Each row was made from one path, in order. Every step used is in the known rows, and no mark comes twice. Write each row's path.
Known rows:
divofoz, miba, sibe, fopi, sekegod: [-0.943 -3.604 0.324 4.313 1.141 0.390 -0.054 1.196 3.246 -2.414 -2.327 1.909 1.823 0.437 1.413 -1.424 -2.512 1.576 1.796 -0.539]
bidab, miba, sibe: [-2.519 -3.855 -0.129 5.070 3.046 1.120 3.364 2.249 0.363 -3.587 -3.251 1.539 1.575 -5.850 3.154 -1.260 -5.534 2.097 -2.051 3.262]
fopi, divofoz, miba, petop: [-1.326 -0.916 -1.988 5.241 0.928 2.929 -1.514 0.650 0.647 -5.453 0.973 -6.377 -0.282 -0.747 1.976 0.155 3.644 0.761 3.130 1.324]
divofoz, miba: [-0.925 -2.789 1.923 4.201 1.032 2.366 -2.216 1.561 -0.869 0.389 0.949 -2.574 4.696 0.415 2.980 -0.439 0.313 0.657 3.118 3.037]
sibe, miba: [2.900 -2.290 -1.935 5.122 2.751 0.405 -0.253 1.394 -3.100 -3.013 -1.509 -0.699 1.698 2.574 4.050 2.718 -2.200 -1.026 2.942 5.839]
sibe, miba, petop, fopi: [3.504 -2.657 -2.501 5.446 -1.803 1.152 -0.103 -0.205 -0.731 -3.123 -0.228 -3.512 -1.304 1.374 0.839 1.981 1.327 -0.264 2.698 5.732]
bidab, miba, petop, fopi, divofoz: [1.153 -2.985 -2.726 3.372 -0.004 2.516 0.938 -2.613 3.508 -4.786 1.201 -4.613 -3.247 -0.771 0.183 -1.732 0.389 -0.337 1.646 4.245]
fopi, sibe, miba: [5.017 -1.472 -1.650 6.737 1.777 0.735 0.956 2.103 -1.441 -3.070 -1.628 -1.920 -2.038 4.573 6.093 0.915 -3.365 2.760 3.961 7.806]
sekegod, fopi, sibe, miba, petop: [3.328 1.440 -1.800 9.151 0.949 4.661 1.198 3.840 -0.375 -6.798 -2.558 -5.691 -3.225 0.529 5.287 0.796 0.232 2.936 2.343 6.952]
petop, miba: [0.110 -2.472 0.642 2.222 2.781 2.790 -3.579 1.404 -3.060 0.874 1.012 -2.322 4.670 1.911 3.476 0.411 -3.984 -1.225 1.882 3.127]
sekegod, fopi, sibe, miba, bidab: [5.286 0.758 0.827 6.419 5.442 3.008 0.785 7.200 0.714 -4.221 0.272 -5.832 -3.344 2.519 5.999 -1.221 -3.678 0.099 2.646 6.877]
miba, bidab: [1.830 -0.850 0.585 4.498 3.543 0.561 -2.013 3.917 -0.358 -2.980 0.459 -2.879 1.586 0.301 2.181 0.262 -1.757 -1.257 0.684 2.488]
sekegod, miba, sibe: [0.917 -5.747 1.685 4.502 1.068 1.996 -1.292 4.234 -0.588 -0.851 -2.243 -0.755 -0.080 -4.921 3.137 -0.344 -5.771 -0.579 -1.872 4.129]
bidab, miba: [-0.929 -1.455 -0.153 4.589 2.239 3.392 1.372 0.497 -0.202 -2.848 -2.414 0.445 3.963 -2.603 3.740 -0.981 -3.700 1.493 -0.098 4.522]
bidab, miba, petop: [-1.468 0.657 -1.963 6.743 0.257 4.556 1.731 1.123 -0.738 -6.869 -3.498 -1.818 2.392 -4.658 3.088 0.723 -0.347 2.785 -0.938 2.575]
fopi, sekegod, miba: [4.223 -1.782 1.659 4.148 1.490 3.631 -2.796 2.013 0.794 -1.179 -3.868 -0.174 0.392 -0.968 3.795 -1.842 -2.718 0.009 -0.630 3.535]
petop, miba, sibe, fopi, sekegod: [0.075 -3.234 -0.540 3.067 2.324 0.508 -1.159 1.012 1.983 -2.109 -2.508 2.050 1.718 1.356 1.803 -0.877 -5.626 0.278 0.866 -0.308]
sibe, miba, petop: [1.687 0.056 -3.752 7.118 0.808 1.750 0.283 1.976 -3.355 -7.031 -2.879 -2.754 0.227 -0.219 3.349 3.894 1.096 0.572 1.776 3.989]
miba, petop, fopi, divofoz: [2.175 -3.957 -3.031 3.759 -0.909 0.674 -1.675 -3.084 3.090 -3.820 2.474 -5.147 -3.550 1.518 -1.071 -0.086 2.120 -1.383 2.736 4.384]
sibe, fopi, sekegod: [1.800 -2.017 -1.262 4.607 0.184 0.943 -2.285 -1.579 2.674 -3.175 -3.007 2.641 2.770 3.500 1.016 0.232 -1.896 0.258 2.109 1.349]

Which path is each row?
[1.135 -7.209 -1.628 2.488 0.925 1.700 -2.845 0.926 3.250 -3.279 0.296 -1.534 -1.993 -0.236 0.871 -0.018 -6.274 -3.823 1.552 3.074]
sekegod, miba, sibe, fopi, divofoz
[1.986 -3.523 1.719 1.397 3.364 1.072 -1.818 2.709 3.631 -0.482 5.602 -7.118 -1.680 2.296 0.987 -3.293 0.221 -2.770 4.134 2.468]
petop, fopi, divofoz, miba, bidab
[-2.494 -5.305 -1.363 4.432 0.290 2.207 1.487 1.445 1.891 -3.406 -2.510 2.731 3.355 -2.666 1.530 0.174 -7.421 0.308 -0.089 2.292]
bidab, miba, sibe, fopi
[-0.800 -4.625 -0.719 2.201 1.021 2.441 -3.167 -0.385 2.822 -1.578 3.071 -3.286 2.229 3.708 1.120 -0.264 -1.104 -2.321 5.800 1.937]
sibe, fopi, divofoz, miba
[3.860 -4.474 -1.403 2.860 -1.251 3.093 -2.997 -0.779 2.876 -2.675 1.882 -6.281 -4.519 -0.138 -0.001 -0.904 0.218 -2.449 1.708 5.076]
sekegod, miba, petop, fopi, divofoz
[1.702 -3.236 -1.187 5.483 -3.155 1.515 -1.856 -1.267 0.918 -1.895 0.597 -3.118 0.199 -0.138 -0.573 0.529 2.025 0.394 1.515 4.549]
miba, petop, fopi
[3.996 -2.970 0.979 3.485 -0.486 4.366 -4.066 1.575 2.176 -1.292 -3.639 0.769 1.634 1.024 2.572 -0.720 -4.669 -1.346 0.913 2.721]
sibe, fopi, sekegod, miba
[0.943 -2.901 -0.139 4.131 4.099 3.035 -2.285 -0.290 2.662 -3.056 1.638 -4.526 -0.762 0.634 1.457 -1.301 -0.360 -3.074 1.981 6.032]
sekegod, fopi, divofoz
[3.487 -3.992 0.684 4.412 -3.800 4.331 -3.294 1.121 0.601 -0.403 -0.057 -4.597 -0.926 -2.092 0.683 -0.153 -0.187 -0.728 0.548 5.243]
sekegod, miba, petop, fopi
[0.467 -7.016 0.064 3.663 -1.267 2.838 -2.992 3.397 1.001 -1.103 -1.787 0.780 1.856 -2.004 1.395 0.893 -7.491 -2.059 0.194 2.955]
sekegod, miba, sibe, fopi
[1.925 -1.002 0.558 4.917 -1.079 1.745 -0.469 -0.841 3.204 -1.844 -0.858 -2.882 -0.494 0.364 0.910 -2.600 4.242 2.738 2.054 1.555]
divofoz, miba, petop, fopi, sekegod
[2.963 -6.056 -1.289 2.027 0.533 -0.738 -2.472 -3.586 3.226 -0.588 3.362 -3.235 -2.450 3.572 -0.596 -1.197 -0.516 -2.838 3.330 6.040]
petop, fopi, divofoz
[0.913 -5.666 1.065 1.689 0.665 1.109 -2.193 -1.647 3.271 1.413 4.838 -5.299 -0.517 2.837 0.694 -2.676 1.000 -1.613 5.178 4.295]
petop, fopi, divofoz, miba
[7.026 -1.797 -0.108 4.962 2.476 0.103 0.762 4.753 1.209 -2.060 1.506 -4.868 -4.563 4.931 4.274 -1.239 -3.613 0.573 3.787 6.761]
petop, fopi, sibe, miba, bidab
[0.887 -4.793 -3.247 2.935 0.663 0.832 -3.710 -2.567 2.776 -3.909 1.547 -1.349 0.658 4.284 -0.094 1.353 -2.771 -3.554 3.983 3.297]
sibe, fopi, divofoz
[2.643 -0.388 -1.276 5.776 -1.978 5.416 -3.183 2.028 1.439 -5.459 -4.540 -1.534 0.290 -1.657 2.246 0.694 -1.057 0.425 -0.107 0.852]
sibe, fopi, sekegod, miba, petop
[-1.457 -6.171 -1.422 4.644 -0.638 -0.225 -1.645 0.828 1.028 -2.587 -1.151 2.049 2.811 -0.246 0.131 1.749 -5.389 -0.910 0.953 2.200]
miba, sibe, fopi
[-2.706 -6.282 0.473 3.981 -0.713 1.277 -1.594 2.418 1.390 -0.816 0.229 0.264 3.814 -0.428 1.087 0.541 -4.079 -0.257 2.816 0.918]
divofoz, miba, sibe, fopi
[3.191 -0.959 -0.981 5.730 -1.333 0.621 -0.595 -2.114 2.747 -3.193 -2.220 -1.410 -1.624 0.524 -0.024 -1.357 2.947 2.293 0.584 2.611]
miba, petop, fopi, sekegod
[2.584 -1.350 2.148 7.429 1.227 4.115 -1.121 2.338 2.332 -1.024 -0.086 -3.793 -0.877 1.365 4.396 -2.573 -2.253 2.618 1.784 8.125]
sekegod, fopi, sibe
[1.862 -4.028 1.690 4.532 2.451 1.366 -0.261 3.537 1.038 -2.032 -4.562 0.672 -1.688 -4.334 3.352 -2.060 -4.620 1.098 -2.668 2.515]
fopi, sekegod, miba, sibe
